What can hang from each mark
voto: gavoz
nevi: povik
vese: litin povik
povik: nevi rezi vese
pefa: bareza povik
bareza: gavoz pefa
gavoz: bareza
litin: vese

Every row comes from one small tree of marks. The marks that hang from a mark follow it in brackets, in alphabetical order. Every link used is in the known rows. Which tree was each row made from?
Known rows
voto[gavoz[bareza[pefa[povik[nevi]]]]]: [.11,-.01,.84,.11,-.05,-.04,-.03,-.09,-.12,.03,.10,.17,.15,.25,-.03,.57,.20,-.28]
povik[nevi vese]: [.04,-.04,.08,.33,-.10,.05,-.21,-.19,.07,-.05,.03,-.09,.17,.02,-.01,.54,-.07,.01]
gavoz[bareza[pefa[povik[nevi rezi vese]]]]: [.06,.01,.55,.35,-.08,-.03,-.32,-.40,.01,.02,.09,.31,.23,.42,-.23,.65,.06,-.17]
pefa[bareza[gavoz] povik[nevi rezi vese]]: [-.15,-.09,.21,.61,-.08,.04,-.66,-.25,.08,.01,.05,.37,.30,.12,-.17,.60,.17,.19]
bareza[gavoz pefa[povik[vese]]]: [.17,.03,.55,.41,-.06,-.05,-.17,-.11,-.08,-.10,.04,.28,.04,-.06,.00,.44,.27,-.04]
pefa[povik[rezi]]: [-.19,.01,.26,.18,-.01,-.03,-.23,-.19,.00,-.03,.11,.40,.09,.08,-.17,-.02,.03,-.05]
nevi[povik[rezi]]: [-.18,.13,.30,-.06,-.03,-.02,.03,-.23,.04,-.05,.06,.05,.10,.11,-.04,-.04,-.09,-.08]
povik[nevi rezi]: [-.06,-.03,.07,-.01,-.06,.05,-.28,-.28,.14,-.06,.04,-.10,.28,.16,-.20,.28,.05,-.05]
pefa[bareza[gavoz] povik[nevi]]: [-.04,-.08,.22,.30,.02,.02,-.48,-.08,-.05,.00,-.03,.31,.20,.01,-.04,.59,.23,.15]
voto[gavoz]: [-.02,-.01,.32,.01,-.04,-.02,.12,.14,-.03,.03,.08,-.04,.00,-.04,.06,-.02,.10,-.10]
povik[nevi rezi vese[litin]]: [-.15,.00,.06,.53,-.14,.07,-.31,-.24,.23,-.03,-.15,-.12,.27,.26,-.04,.46,-.02,-.12]
vese[povik]: [.05,.02,.11,-.02,.00,.03,.01,-.04,-.03,.10,-.01,-.01,-.22,-.13,.02,.03,.08,.07]
litin[vese]: [-.20,.02,.08,-.08,.02,.01,.02,-.05,.03,.04,-.02,.07,.02,.16,.16,-.21,-.10,.04]
pefa[bareza[gavoz] povik[vese]]: [-.10,-.05,.15,.62,-.03,.00,-.39,.00,-.03,.07,.03,.45,.05,-.02,.01,.35,.12,.23]
litin[vese[povik[nevi rezi]]]: [-.21,.01,.25,-.12,-.02,.08,-.21,-.31,.12,.09,.00,-.02,.05,.17,.01,.04,.03,.05]
gavoz[bareza[pefa[povik]]]: [.12,.03,.51,.11,.02,-.07,-.07,-.15,-.12,.05,.04,.35,.03,.32,-.09,.30,.11,-.18]
vese[povik[rezi]]: [-.05,.04,.07,.00,-.03,.03,-.12,-.16,.07,.11,.04,.01,-.12,-.03,-.12,-.08,.10,.05]
pefa[bareza povik[nevi]]: [-.10,-.07,.31,.08,.02,.07,-.38,-.16,-.03,.03,.01,.40,.11,.01,-.01,.50,.02,.17]
vese[povik[nevi]]: [.09,-.01,.18,-.03,-.02,.07,-.09,-.16,.00,.05,-.03,-.13,-.07,-.10,.00,.41,.11,.03]
povik[vese]: [-.01,.00,.00,.33,-.08,.02,-.06,-.05,.04,.01,.05,.04,.00,.01,.01,.13,-.10,.06]

Which tree is each row?
[.17,.03,.54,.15,.00,-.05,-.14,-.06,-.11,-.12,.02,.25,.04,-.05,.00,.35,.35,-.08]	bareza[gavoz pefa[povik]]
[.16,.01,.58,.09,.00,-.04,-.13,-.24,-.10,.01,.04,.27,.16,.33,-.10,.62,.12,-.20]	gavoz[bareza[pefa[povik[nevi]]]]
[-.13,.01,.24,-.13,.00,.08,-.10,-.21,.03,.08,-.04,-.05,-.04,.06,.18,.19,.00,.06]	litin[vese[povik[nevi]]]
[.04,.00,.87,.10,-.07,-.05,-.14,-.20,-.04,.03,.14,.20,.23,.34,-.16,.47,.23,-.29]	voto[gavoz[bareza[pefa[povik[nevi rezi]]]]]
[.09,.04,.53,.16,-.02,-.06,-.28,-.16,-.03,-.11,.06,.28,.14,.05,-.15,.24,.38,-.11]	bareza[gavoz pefa[povik[rezi]]]
[.04,.06,.61,.22,-.09,.00,-.25,-.31,.03,-.08,.14,.41,.02,.05,-.12,.28,.05,-.03]	bareza[pefa[povik[rezi vese]]]
[.07,.03,.70,-.10,-.04,.02,-.25,-.37,.02,-.14,.09,.26,.15,.08,-.15,.48,.15,-.09]	bareza[pefa[povik[nevi rezi]]]
[-.08,-.05,.15,.31,.04,-.01,-.32,.05,-.08,.06,.00,.43,.05,-.03,-.01,.22,.22,.19]	pefa[bareza[gavoz] povik]
[-.25,.00,.13,.80,-.06,.01,-.54,-.05,.10,.10,-.14,.42,.15,.19,-.03,.27,.17,.11]	pefa[bareza[gavoz] povik[rezi vese[litin]]]
[-.25,.16,.28,.40,-.09,.01,.02,-.20,.13,-.02,-.11,.04,.11,.21,.09,.12,-.16,-.14]	nevi[povik[rezi vese[litin]]]
[-.19,.05,-.01,.53,-.11,.03,-.17,-.09,.19,.03,-.14,-.01,.10,.22,-.03,.07,-.05,-.09]	povik[rezi vese[litin]]
[-.19,.01,.26,.48,-.09,.00,-.27,-.26,.04,-.03,.14,.45,.08,.09,-.17,.11,-.06,.00]	pefa[povik[rezi vese]]
[.07,.01,.57,.12,-.03,-.04,-.24,-.35,-.03,.01,.07,.28,.24,.42,-.24,.50,.14,-.21]	gavoz[bareza[pefa[povik[nevi rezi]]]]
[-.18,-.05,.15,.60,-.06,.00,-.56,-.13,.05,.07,.07,.47,.15,.09,-.16,.24,.14,.22]	pefa[bareza[gavoz] povik[rezi vese]]
[-.19,.12,.30,.25,-.10,-.01,-.02,-.29,.08,-.04,.10,.11,.12,.12,-.04,.09,-.19,-.04]	nevi[povik[rezi vese]]
[.15,.04,.60,.55,-.08,.00,-.23,-.13,-.02,-.14,-.15,.13,.17,.07,.10,.81,.33,-.18]	bareza[gavoz pefa[povik[nevi vese[litin]]]]
[-.11,-.07,.30,.40,-.05,.08,-.44,-.22,.01,.03,.06,.43,.11,.01,-.01,.65,-.08,.23]	pefa[bareza povik[nevi vese]]
[.06,.03,.70,.19,-.10,.03,-.33,-.42,.06,-.12,.12,.31,.16,.08,-.14,.61,.07,-.06]	bareza[pefa[povik[nevi rezi vese]]]
[.04,.04,.51,.13,-.01,-.06,-.18,-.25,-.05,.07,.08,.37,.11,.39,-.21,.23,.13,-.18]	gavoz[bareza[pefa[povik[rezi]]]]
[.14,.00,.59,.34,-.06,-.04,-.19,-.29,-.08,.01,.07,.31,.15,.33,-.10,.71,.05,-.17]	gavoz[bareza[pefa[povik[nevi vese]]]]
[-.15,-.08,.21,.32,-.01,.03,-.59,-.21,.04,.01,.02,.33,.30,.11,-.18,.47,.26,.14]	pefa[bareza[gavoz] povik[nevi rezi]]
[.00,.02,.78,.36,-.11,-.07,-.12,-.13,-.03,.09,.18,.32,.11,.32,-.14,.28,.13,-.22]	voto[gavoz[bareza[pefa[povik[rezi vese]]]]]
[-.12,.08,.09,.20,-.03,.04,-.07,-.05,.12,.12,-.23,-.06,-.13,.09,.04,-.02,.14,-.09]	vese[litin povik[rezi]]
[-.15,-.02,.14,.80,-.03,.02,-.38,.08,.00,.10,-.18,.40,.04,.09,.13,.39,.15,.12]	pefa[bareza[gavoz] povik[vese[litin]]]
[-.19,-.06,.29,.09,-.01,.07,-.55,-.28,.06,.03,.08,.42,.19,.12,-.18,.39,.04,.17]	pefa[bareza povik[nevi rezi]]
[.00,.06,.68,.34,-.10,.04,-.27,-.34,.09,-.11,-.06,.25,.15,.15,-.02,.63,.10,-.16]	bareza[pefa[povik[nevi rezi vese[litin]]]]
